Every row comes from one small tree of marks. The marks that hang from a mark follow it in brackets, in alphabetical order. Every link used is in the known rows. Which tree was each row made from?
Known rows
tafav{rire{femiz zavadav{dulu}}}: [-24 -34   1   0 -34  23   0 -12  20  -2  27 -28   9   8 -35 -23  15 -14
  28   6   6   9  14  16  18 -33  14  -6  17 -17  -3  -6  15  15 -13  13
  14   2  26 -22  -9 -13  12  -8 -35   7 -17 -29  12  -3 -43   1   4 -26
  32 -13  -3  -5 -13 -14  -3   6   3   2  -3  -1  -3   0 -33  10 -16  -5
 -19 -11  15  -2]
vizoza{rire{zavadav}}: [  0 -42 -23   9 -27  39 -15  16  42 -36 -11  -3  20 -34 -29 -28  12 -29
  29 -31   1   1   0 -16  19   5   4 -44 -10  12  41   3  -6  -1 -18   1
  14  17   9 -20   2 -14 -22  -9 -19 -14  -7  -2  34   2 -13  11   0 -28
  21 -11  16  11  -4  -1  10  -4  -7   5  13   2   1  -2 -19  17   1 -34
 -38   1   4 -25]
vizoza{rire{femiz nudida{romo} tafav zavadav{dulu}}}: [  9   4  13  39  15   5  -5 -25  -1 -13 -19  -5  42   2  11  -8  -4  18
 -10  34  27 -33   9 -15  27 -15   5  -6  14 -10  23 -26   8 -19 -46  16
  26 -10  13 -19 -11 -14   1  24  31  29   6  20  53 -14 -33   0  -1  17
  33  -7  -1  14   9  -8  -5   1  22  46  48   2  -9  11 -15  -3   0 -43
  -9  40  -9 -13]
nudida{romo}: [-31 -23 -25  10  -5   6 -61  20   8  -9 -26 -18   3 -31 -51  22  32 -19
  29 -15   9 -16   9   5  23   3   7 -44   6  -3  17   2   2  -2  -1   2
  -8  -9  -9 -19  -3  -6 -24  -4 -18 -13  -7 -12 -10  11  15  20   9  -8
  25 -22  48  21 -18   6  41  34 -54 -23   2 -36  22 -26   2  58 -17 -47
 -24   6  13 -25]
nudida{rire{zavadav} romo}: [-55 -14 -27  24 -25  21 -54  -1  32 -19 -13   3   9 -32 -51   4  -5  21
   9  -9   7  -5  36  14  17 -11  14 -64  29 -15  19 -13  16 -24  -9 -12
   5  -5 -15 -21   6 -30  -6   5  -3   6  -6   0   3  21  -5  28  -1 -32
  22 -32  28  10   3   6  42  35 -44 -13   9 -27  -4   3   8  72  16 -74
 -38   8  24 -10]
vizoza{rire{nudida{romo} zavadav}}: [  6 -30  -5  19 -12  13 -30  11  16 -36 -12  -5  30 -38 -13 -16   3  -8
  12   1  23 -17   7 -11  17   9  -2 -35   3   3  30   0   0 -11 -23   0
  13  13   7 -15   1 -11 -18  20  -1 -11  16  26  39  -7 -14   1   0 -17
  33 -20  17   6   3  -5  17   2  -2  16  35   7  -4   0 -13   6   0 -55
 -31  15  -6 -20]
rire{femiz nudida{romo} tafav zavadav{dulu}}: [  4  31  39  40  16 -14 -12 -34 -15  27 -18 -14  38  29  27   3  14  31
 -34  63  13 -47  14 -13  33 -19   1  26  27  -6 -25 -41  29 -38 -38  32
  13 -18  15  -3 -14 -11  28  51  36  45  14  11  33  -8 -42  -2  10  11
  40  -5   0   2   3 -26   5  23  33  50  37   5 -10   2 -16  -8 -12 -36
  30  47 -17  -1]
femiz{rire{nudida{romo}}}: [ 11 -32 -21   3  -2   4 -38  16 -20 -18 -18  -8 -10 -21 -28   4  17  -1
 -13  -8 -18 -21   7  -3  10  19   0  -8  33   2  10  -4  -6   4  -7   3
  -8   6  -3 -21   8   8 -16   6  -8 -21  -6   2 -25  23   1  -5 -10 -12
  25  10  32   9 -46   7  30   5 -24 -23  16   1  -2 -19  -7   9 -31 -11
   0 -10  -2 -20]
zavadav{dulu}: [-30 -31 -30  11  -4  12 -27  13   5 -16 -22 -22  -6  -1 -22   5  45 -52
  26 -28 -22  -3   7 -10  20 -17  17 -47  21  23   0  -5 -42  17  -5   2
 -13 -20  -7   0  -2  -9 -13  -4 -21 -17 -23 -35  13  12   3   9   4 -26
  34 -20  34  -3 -24  -1   9  14 -10  -7   4 -27  29 -42 -15  19 -33   7
   9  -3  13 -14]
tafav{rire{femiz nudida{romo} zavadav{dulu}}}: [-22 -14  23  17 -19  10  -9 -11  -1   0  23 -23  19   8 -21 -10  11  10
   2  40  38  -5  19  27  12 -26   5   3  27 -26 -22 -13  21  -2 -20  20
   5  -1  25 -19 -10 -11  18  23 -15  19  -3  -6  28 -17 -53 -15   5 -17
  42 -17  -4 -10 -10 -14   4  13  12  25  19  10 -16  -1 -24   9 -18 -32
  -5  -2   3  -2]
dulu{zavadav}: [-22 -40   2 -29 -15  -3 -54  31  21 -23  -8 -42  16  -5 -61  -1  22 -57
  47 -25  -1  16   6   0  45 -19  19 -15   0  15  17  31 -27  15  10  12
   6   4  25   1 -25  -4 -16 -28 -29 -22 -32 -24  -2   8  15  14  12 -33
  39 -10  45  13 -23  -4  24  11 -26  -9  -9   0  25 -44 -40  18  -3 -13
 -12  -2  -6 -52]
femiz{rire}: [ -1 -45 -42 -17 -22  21 -24  18   2 -23 -12 -14 -20 -10 -44  -6  29 -22
  14 -39 -33   1   1 -10   9   7   7 -18  19   9  34   6 -19  15  -3   1
  -3  12  -2 -24   4  11 -19 -18 -26 -27 -23 -21 -34  38   7   9  -7 -24
  19  17  32   7 -46   9  21   2 -26 -38  -1  -6   8 -22 -19  11 -29  15
   0 -21   8 -20]
vizoza{rire{nudida{romo}}}: [  0 -32 -16  20   1   4 -36  23  10 -40 -20  -6  17 -46 -29  -5   6 -19
  22 -15  27 -17  -1  -3  19  13   4 -41  -6   7  34   8 -18   6 -27  -9
   6   8  -2 -17   6  -5 -34  -2  -2 -18   6  18  27  -4   2  -4  -5  -7
  27 -16  34  17  -9   2  27   8 -17   3  31 -10   1 -12  -2  22  -8 -44
 -41   6  -2 -38]
ribos{romo}: [-25 -31 -15 -12  -4  36 -40  27   8  -2 -21 -31 -20 -34 -47  16  36 -46
  46 -33 -33 -25  22 -11  23 -16   9 -14  -6   7   7  -9 -14   5 -18   0
 -14  -1 -19   9  -4  30 -33  -8  -8 -47 -13   4 -13   8  16  -3  33   0
   9 -19  44  13  -5  -7  49  27 -24 -40  -5 -25  29 -46   3  26 -34 -17
  -2   6  19 -57]
rire{femiz zavadav}: [ -5 -27  26   5 -18   6 -10 -13  25   2   1 -23  36   0 -25 -13  30 -10
  28  -6   2 -16  12  -1  26  -6   0  -2  10   2  -7   0  30  -2 -10   3
   8  14   4  -5 -12  -3   0   8 -26  -1  -6 -15   0  24 -15  16  11 -17
  15  -5   4  15 -10 -16  18  11  12  -2  -3   4  -4  -6 -16   3  -6 -22
  -9  -4  -9 -13]
tafav{rire{nudida}}: [-13 -40  -1  -9 -24  25 -15  37  18  -6  15 -32 -10 -36 -28 -21  17 -18
  26 -24  15   7   6  23   9   5  -2  -2   2 -12   3   7   8  31 -12  14
   5  17  25 -23  10   3 -15  -1 -42 -11   3 -27  -4 -14 -31 -21  -3 -36
  35 -12  11  -6 -25  -3  25   1 -12 -14  -9   7  -8  -9 -22   6 -24 -20
   0 -21   5 -42]
rire{femiz tafav zavadav{dulu}}: [ -7   7  18  20   6  12   4 -25  13  20 -11 -24  32  39   3 -13  29   8
   0  17 -15 -19  13 -24  30 -23   8  20  26  -2  -4 -34  21 -16 -28  33
  24 -16   8 -13 -15  -8  21  17   9  34  -7 -23  24   4 -33  11  11   2
  25   1  -5  16  -1 -16  -6  14  31  30  14 -10   3   2 -26  -9  -9  -7
  28  30  -4 -10]
vizoza{rire}: [ -9 -50 -39   2 -13  30 -24  19  34 -43 -13 -12   0 -43 -40 -14  13 -38
  42 -41   0  -2  -7  -9  19   9  10 -44 -14  14  50  19 -32  26 -23  -9
   9  13  -2 -23  -1  -6 -41 -28 -25 -25 -10  -6  12   0   7   8   2 -18
  13 -20  27  21  -8  12  17   1 -19 -10   9 -15  10  -9 -13  23  -8 -19
 -40  -1  12 -46]

Write each row's tree
[ 17 -35  -7  -4 -27  14 -17  11  -4 -10 -10  -7   0  -7 -16 -23  20   2
 -24 -14 -21  -5   7 -21   6  15  -8   6  30  13   4  -4   4   2  -3  10
   8  15   0  -6  13   8  -2  20  -9 -29  -3  -3  -6  25 -22  -1 -17 -35
  30  20  17  -7 -40  -5  20 -11  11  -3  11  18 -12 -13 -29 -30 -16   2
  15 -15 -19 -10] -> femiz{rire{nudida zavadav}}
[-10 -26  34   5 -33   7 -18  -6   7   9  23 -24  24 -11 -23 -13  11  11
  16  24  38 -11  16  35  12 -13  -5   9  14 -30 -15  -5  50  -5 -19  19
   9  18  29 -29  -8  -3   6  20 -22  18   5   0   6 -15 -48 -16   5 -21
  29  -7   0  -2 -10 -21  17  13   6   8  11  12 -29   8 -20   7  -5 -48
 -17  -8  -1 -16] -> tafav{rire{femiz nudida{romo} zavadav}}
[ 12  19  56  30   8 -12 -17 -19  -3  34 -18 -16  58   8  15   1  12  49
 -17  43  22 -45  14   3  29  -7 -13  32  22 -16 -18 -31  59 -35 -30  28
  18  -1  11 -12 -10   1  19  50  30  38  25  13  14  -2 -36   0   8  16
  23   8  -6  11   6 -19  28  27  24  28  28  12 -24  13  -3  -7  -8 -53
  23  40 -28 -19] -> rire{femiz nudida{romo} tafav zavadav}
[ -1 -16  18  24  -9   3 -20  -2   7  -2  -9 -20  23   5  12 -15  26 -24
  -5   5  -6 -12  15 -15  23  -5  -2 -24  24  16 -18 -14  -9  -5 -11  16
   1 -13   7  16   0 -12   8  40  -3 -22  -3 -10  39   2 -27  -2  -3 -46
  56 -18  16 -25 -23 -23   9  -6  30  23  19   9   5 -31 -25 -34 -20 -16
  27  -1  -8  -5] -> rire{nudida zavadav{dulu}}
[ 22   2 -23  21  -8  13 -20  -6 -19   3 -28  -5   5  22  11  -3  15  27
 -46  24 -22 -19  16 -29  12 -11   6  11  47  -8   8 -38   9 -26 -21  35
   6 -15   0 -15   6  -1  18  37  29  16   5   3  15  14 -35  -2 -12 -12
  47   9  13 -10 -32   3   0   9  -4  25  32   1   4   1 -25 -13 -30  -8
  35  29  -6   0] -> femiz{rire{nudida{romo} tafav zavadav{dulu}}}
[-51   3 -44  22   3  11 -46   7  28   1 -33  -2  -8 -34 -47  19  -3  28
   1 -15   0 -13  27  14  26  -7  17 -33  24 -17  28 -26   5 -14 -23  -1
   6 -11 -28 -38   4 -23 -10  -1   6  21   1 -10  -9   5   3  18   1  -7
  15 -21  36  19   7  14  50  47 -56 -20  13 -37   8   8  15  89   4 -57
 -17  33  28 -37] -> nudida{rire{tafav} romo}
[ 30 -10 -11  -1 -14  23 -13   6   0  11 -26 -12   6   2   2 -17  13  26
 -35 -10 -33 -14   4 -25  12   3  -6  35  30   1  17 -24  23 -14 -16  29
  15   9   8 -16  12  13   4  27  10   1   7  -8  -8  24 -31  -8 -15 -24
  37  25   7  -3 -35  -4  15  -6  11  11  15  17 -10   5 -28 -36 -22  -3
  40   6 -12 -24] -> femiz{rire{nudida tafav zavadav}}
[ 24 -13  22  24   2  18  12 -11  19  -8 -19  -9  47 -19   9 -32  -3  15
   2   8  10 -27  -5 -17  27   8  -7  17  -1  -2  31 -12  20  -1 -45  14
  37  16   9 -22  -6   5  -6  16  17  21   7  17  30 -12 -32 -12  -1   6
  23   4  -5  21   9  -9   8  -1  33  37  31  19 -26  16 -18 -18   2 -34
  -5  25 -21 -31] -> vizoza{rire{femiz nudida tafav zavadav}}
[-25  -4  10  12 -10  22  -5 -15  41   8 -13 -16  22 -14 -27 -11 -12  33
   4 -15 -12 -15  26   1  27  -4  11  -3  29 -12  16 -26  24  -6 -30   1
  31   8 -12 -34  -4 -10   4   4  -3  29  -6 -18  -2  19 -20  14   1 -16
  15  -7   4  22  16  -6  24  25   0  -6   9  -7 -24  12   3  35  13 -34
  -9  19   7 -23] -> nudida{rire{femiz tafav zavadav}}
[ 12 -27 -13   5 -15  18 -14   0 -15 -14  -8 -10   1  10 -10 -18  28 -10
 -26  -9 -26  -7   8 -28   3   0   1  -7  48  13   6 -21 -12  -5  -9  13
  -2  -5   3   0   4   0   3  23  -1 -20 -12  -8   3  28 -22  -1 -19 -38
  42  10  17 -17 -42  -3   1 -16  11  10  17  16  -7 -23 -32 -33 -31  12
  23 -14  -5   3] -> femiz{rire{nudida zavadav{dulu}}}
[ 16 -19  11  17  20   8   0  -5   8 -13 -15 -15  35 -21  -6 -11  -3  -3
  10 -10  15 -32  -8  -8  33  13  -2  14  -3   5  35  -1  -5  18 -45   4
  28  15   4 -28  -4  13 -20  -3   7  15   4  15  11 -14 -18 -11  -2  11
  17   8   6  25   3  -4   7  -2  24  13  29   8 -15  11  -8  -2  -7 -19
  -8  20 -17 -46] -> vizoza{rire{femiz nudida tafav}}
[ 13   1  31  17  -3  13 -17  13  16  28 -26 -16  30  -4  17 -16  20  27
 -12  -3 -10 -24   2 -14  33   6 -10  30   9   2  -2 -23  38 -19 -19  39
  21   3   6  -3   7   1  10  45  12   7  21  -1  11  -3 -36  -3  -2 -27
  44   5   1  -3 -11 -16  24  10  23  26  18  17  -6   7 -25 -35  -7 -35
  45  22 -28 -30] -> rire{nudida tafav zavadav}
[ 12  -4 -26   7   1   6 -31  18 -16   6 -30 -11  -3  -3 -16   5  10  24
 -26   2 -27 -20   8 -14  16  12  -2  17  33  -5  21 -19  12  -5 -16  18
   8   0  -9 -28  14  13  -9  16  11   1  11   3 -22  15 -12  -5  -6   3
  25  15  24  11 -38  12  30  18 -23  -7  19  -3  -3 -10 -12   3 -30 -16
  25  19  -6 -31] -> femiz{rire{nudida{romo} tafav}}
[-20 -41  17 -12 -48  28  -1   1  30   2  28 -25   8  -8 -40 -20  12  -6
  34  -2   9   7   9  18  19 -10   5  11   1 -21  -1   4  42   7 -10  12
  17  20  31 -31  -9  -4   3  -6 -44  12 -13 -30   2   2 -46  -6   7 -25
  24  -9  -6   4 -12 -12   9   9  -3  -2 -15  14 -14  16 -27  13  -6 -23
 -23 -15   9 -12] -> tafav{rire{femiz zavadav}}
[ 18  -7  13  36  11  13   9 -21  11 -16 -16 -11  44   0  19 -23   1   5
  -8  18  11 -24   2 -25  27 -12  -1   8  12   3  25 -26  -1   2 -50  14
  32   0  18 -16 -13  -5  -2  20  20  26   2  13  48 -15 -33 -12   2   3
  31   2  -6   5   6 -10 -11  -7  44  45  42   6 -18  11 -26 -21  -4 -17
   1  34 -16 -14] -> vizoza{rire{femiz nudida tafav zavadav{dulu}}}
[-11 -11  38  21  21 -22 -33  -4 -19   6  -9 -19  32 -18 -20  11  25  -7
  12  16  30 -46   7  22  23   9 -10  -2  16   2 -18   5  12   7 -22  -9
  -1   5  -1 -12  -7   8 -12  10  -3   0   4  13 -10   4   4  -3  10   6
  17 -10  25  26  -8 -16  33  22   2 -10  16  -4  -9 -18   6  19 -10 -37
 -11   6 -14 -25] -> rire{femiz nudida{romo}}
[-39  14   0  30  -4   3 -27 -29  25   4 -20  -9  19 -11 -34   8  -7  54
  -6  17   7 -21  34  13  24 -16  10 -12  31 -28  16 -31  32 -27 -33   3
  22  -5 -14 -39  -8 -26  15  17  13  46  -4  -3   1  16 -18  21   4   7
   9 -21  15  33  20  -2  36  41 -28  -8  21 -21 -17  22  11  70  20 -74
 -21  39  16 -16] -> nudida{rire{femiz tafav zavadav} romo}
[  3 -14 -22  15 -14   8 -27   1 -25 -17 -13  -3   6  17 -10  -4  20   7
 -34  12 -16 -15  21 -18   3  -4   7 -19  53   1   0 -19  -6 -21 -10   9
  -9  -7   2  -6   5  -1   6  25  11 -10  -8   5  15  23 -20   1 -14 -29
  35   3  26 -16 -36  -6   6  -4  -1  11  25   5   4 -15 -23 -18 -34  -6
  12   1   2  14] -> femiz{rire{nudida{romo} zavadav{dulu}}}
[  9 -13 -42   1 -20  33 -11  -4   4  -4 -24  -7  -6  24 -14 -19  15   9
 -29  -6 -53   1  16 -36  16 -15  15   7  34   4  25 -24   3 -10 -15  32
   8 -10   2 -24   5  -1  10   5   4  14 -12 -24   3  27 -29  11  -8 -18
  32  17  13   0 -33   5  -1   1  -8   7   6  -8   5   1 -34 -12 -34  15
  33  14   3   0] -> femiz{rire{tafav zavadav{dulu}}}
[  8  11  12  30   6  12 -11   1   7  21 -21 -22  24  18  25 -15  29  16
 -23  16 -13 -20   5 -29  30  -9  -4  18  22   9  -8 -37  14 -19 -19  38
  19 -12   9   6   7  -9  25  47  22  11  14  -8  40 -12 -42 -10   0 -28
  58  -4  -1 -19 -13 -19   1   2  32  43  26   7   8  -5 -32 -32 -21 -19
  56  31 -16 -19] -> rire{nudida tafav zavadav{dulu}}
[  0 -31 -38   1 -27  23 -16  -3  -3 -25 -12 -11 -10  12 -26 -18  31 -16
 -11 -21 -42   2  14 -27   9 -11  11 -21  39  11  19 -14 -16  -2  -5   9
  -2  -5   0  -8   4  -6   5   2 -17 -20 -25 -20   3  37 -14  12 -12 -36
  30   8  22 -11 -34   5  -4  -5  -7  -3   9  -1  12 -24 -33  -5 -26  14
  12  -9   8   9] -> femiz{rire{zavadav{dulu}}}
[-20 -32  17  -1 -15   6 -16  10  -1   2  22 -27   8 -23 -33   3   8  -1
  25   9  40  -9   9  39  15  -6   4   7   7 -30  -8  -3  26  21 -22   6
   5  15  22 -33  -4   2 -13   2 -30   6  -4 -10 -13 -15 -24 -16   9  -9
  24 -11   7  10 -14  -9  30  17 -16  -7   5  -1 -13   1 -11  25 -16 -33
 -19  -6   6 -25] -> tafav{rire{femiz nudida{romo}}}
[-46 -13   0  27 -15   3 -35 -18  22 -11  -8  -4  26 -22 -53   6  -2  27
  10   5  17 -15  33  26  17 -10  11 -43  36 -19   9 -16  20 -21 -27 -20
  10   4 -12 -31  -5 -29   5   5  -4  12 -11  -2  -2  22  -9  18   3  -8
  11 -28  26  22  15  -3  34  35 -27 -20  23 -19 -20  16  17  71  20 -63
 -47  14  19  -9] -> nudida{rire{femiz zavadav} romo}
[-38   2 -30  22 -14  31 -12  -3  34  -1 -18 -11  -5   0 -20 -12   2  14
  -8 -19 -26  -4  30  -8  25 -15  12 -28  39  -7  22 -34  -3 -12 -27  10
  23 -16 -10 -18   5 -29   6  11   3  16 -13 -23  19   6 -26  20  -8 -34
  34 -23  13  -3   7  -1  14  21  -3   5  11 -18   4   7 -13  35   3 -25
   5  23  21 -16] -> nudida{rire{tafav zavadav{dulu}}}
[ -9  -2  43  41   2 -16 -20 -27 -19   1  -5 -18  48  15   1   6  24   8
 -12  46  30 -36  16   0  18 -14  -3 -12  36 -10 -33 -16  12 -21 -23   6
  -1 -10   7   5 -15 -13  17  41  16  14   7  15  36   1 -27   4   0  -2
  38 -19   6   1  -6 -26   8  11  33  31  31  -1 -10 -17 -13 -12 -12 -31
   2  11 -12  10] -> rire{femiz nudida{romo} zavadav{dulu}}
[-44   7 -13  35  13   6 -32 -12  16  -1 -21  -7   7 -22 -47  19  -7  39
  10   3   9 -23  30  23  28  -9  14 -23  31 -16  26 -22  17  -8 -39  -7
  14  -4 -19 -40  -8 -20  -7  -7  10  35  -8 -11 -15   5   1  21   9  13
   6 -20  31  38  22   3  38  48 -40 -19  18 -40 -16   9  17  83  10 -55
 -26  36  19 -34] -> nudida{rire{femiz tafav} romo}
[-51 -10 -12  39  -3  -1 -30 -29  13 -23  -6  -6  17  -5 -49  13  -2  19
   6  18  17 -19  42  15  13 -24  16 -56  47 -17  -1 -22   1 -23 -27 -18
   1 -19 -15 -22  -4 -34  10   6   2  20 -15 -11  17  13 -14  16  -2 -13
  24 -32  29  15  12  -7  20  31 -18  -6  30 -31 -13  -1   6  65   7 -46
 -36  17  31  11] -> nudida{rire{femiz zavadav{dulu}} romo}
[-40   0   1  28  -4  19   2 -25  25   1 -18 -13  18   4 -22 -11  -2  26
  -6   1 -13 -14  33  -7  26 -22  16 -15  45 -11  14 -34   2 -10 -34   3
  27 -10 -15 -22  -9 -23  12   6   9  25 -18 -26  17   3 -20  13  -2 -16
  26 -16   2  12  13  -2   6  17  12   7  18 -11 -17  11 -11  39   7 -21
   0  29  14  -9] -> nudida{rire{femiz tafav zavadav{dulu}}}
[-31 -39 -26  -1 -42  42  -9  14  28  -9  14 -21  -9  -3 -32 -23  23 -23
  27  -9  -5  19  16   7  10 -25  21 -24  11 -11   6  -9  10   3 -10  20
  10  -3  25 -16  -2 -15   7  -3 -40  -2 -20 -34  22  -7 -40  -8  -3 -45
  42 -23   5 -17 -17  -7   0   5  -9   6  -9  -5  13  -6 -41  12 -22 -12
  -7 -21  22  -6] -> tafav{rire{zavadav{dulu}}}
[  0  23  15  38   9   0 -25  -3  -2  19 -25 -16  23  21  22   3  23  26
 -33  35   5 -27  14 -20  31 -17  -1   7  29  -6 -11 -41  26 -37 -22  43
  10 -31   6  -6  -1 -11  21  59  31  27  23   4  46  -8 -39   1   2  -8
  56 -10   8 -11 -13 -15  11  23  12  49  37  -8  14  -3 -23  -5 -17 -47
  39  41  -6  -8] -> rire{nudida{romo} tafav zavadav{dulu}}
[ 24  -2 -17  11  -5  20  -7  -2 -12   9 -19 -10  -4  21  16 -16  22  18
 -42   1 -39 -18  13 -41  15  -6   0  20  41   6  11 -30   6 -16 -22  30
  11  -7  10  -9  12   7  15  31  13   3   3  -5  10  11 -32  -7 -13 -23
  43  16   6 -17 -37   1   1  -3  20  21  24  15  -1  -1 -35 -40 -28  12
  46  11  -9  -5] -> femiz{rire{nudida tafav zavadav{dulu}}}
[ 25   6  58  12   9  -7   5 -20   4  38 -12 -21  57  11  15 -15  18  29
 -12  24  10 -36   1 -10  35   6 -17  52  12  -7 -16 -26  44 -19 -33  22
  28  11  15  -6  -8  11  19  44  16  23  21   6   7   4 -38 -10   4   1
  33  17 -10  11  -3 -30  16   9  46  29  18  24 -21  10 -12 -33  -7 -33
  33  24 -33 -25] -> rire{femiz nudida tafav zavadav}
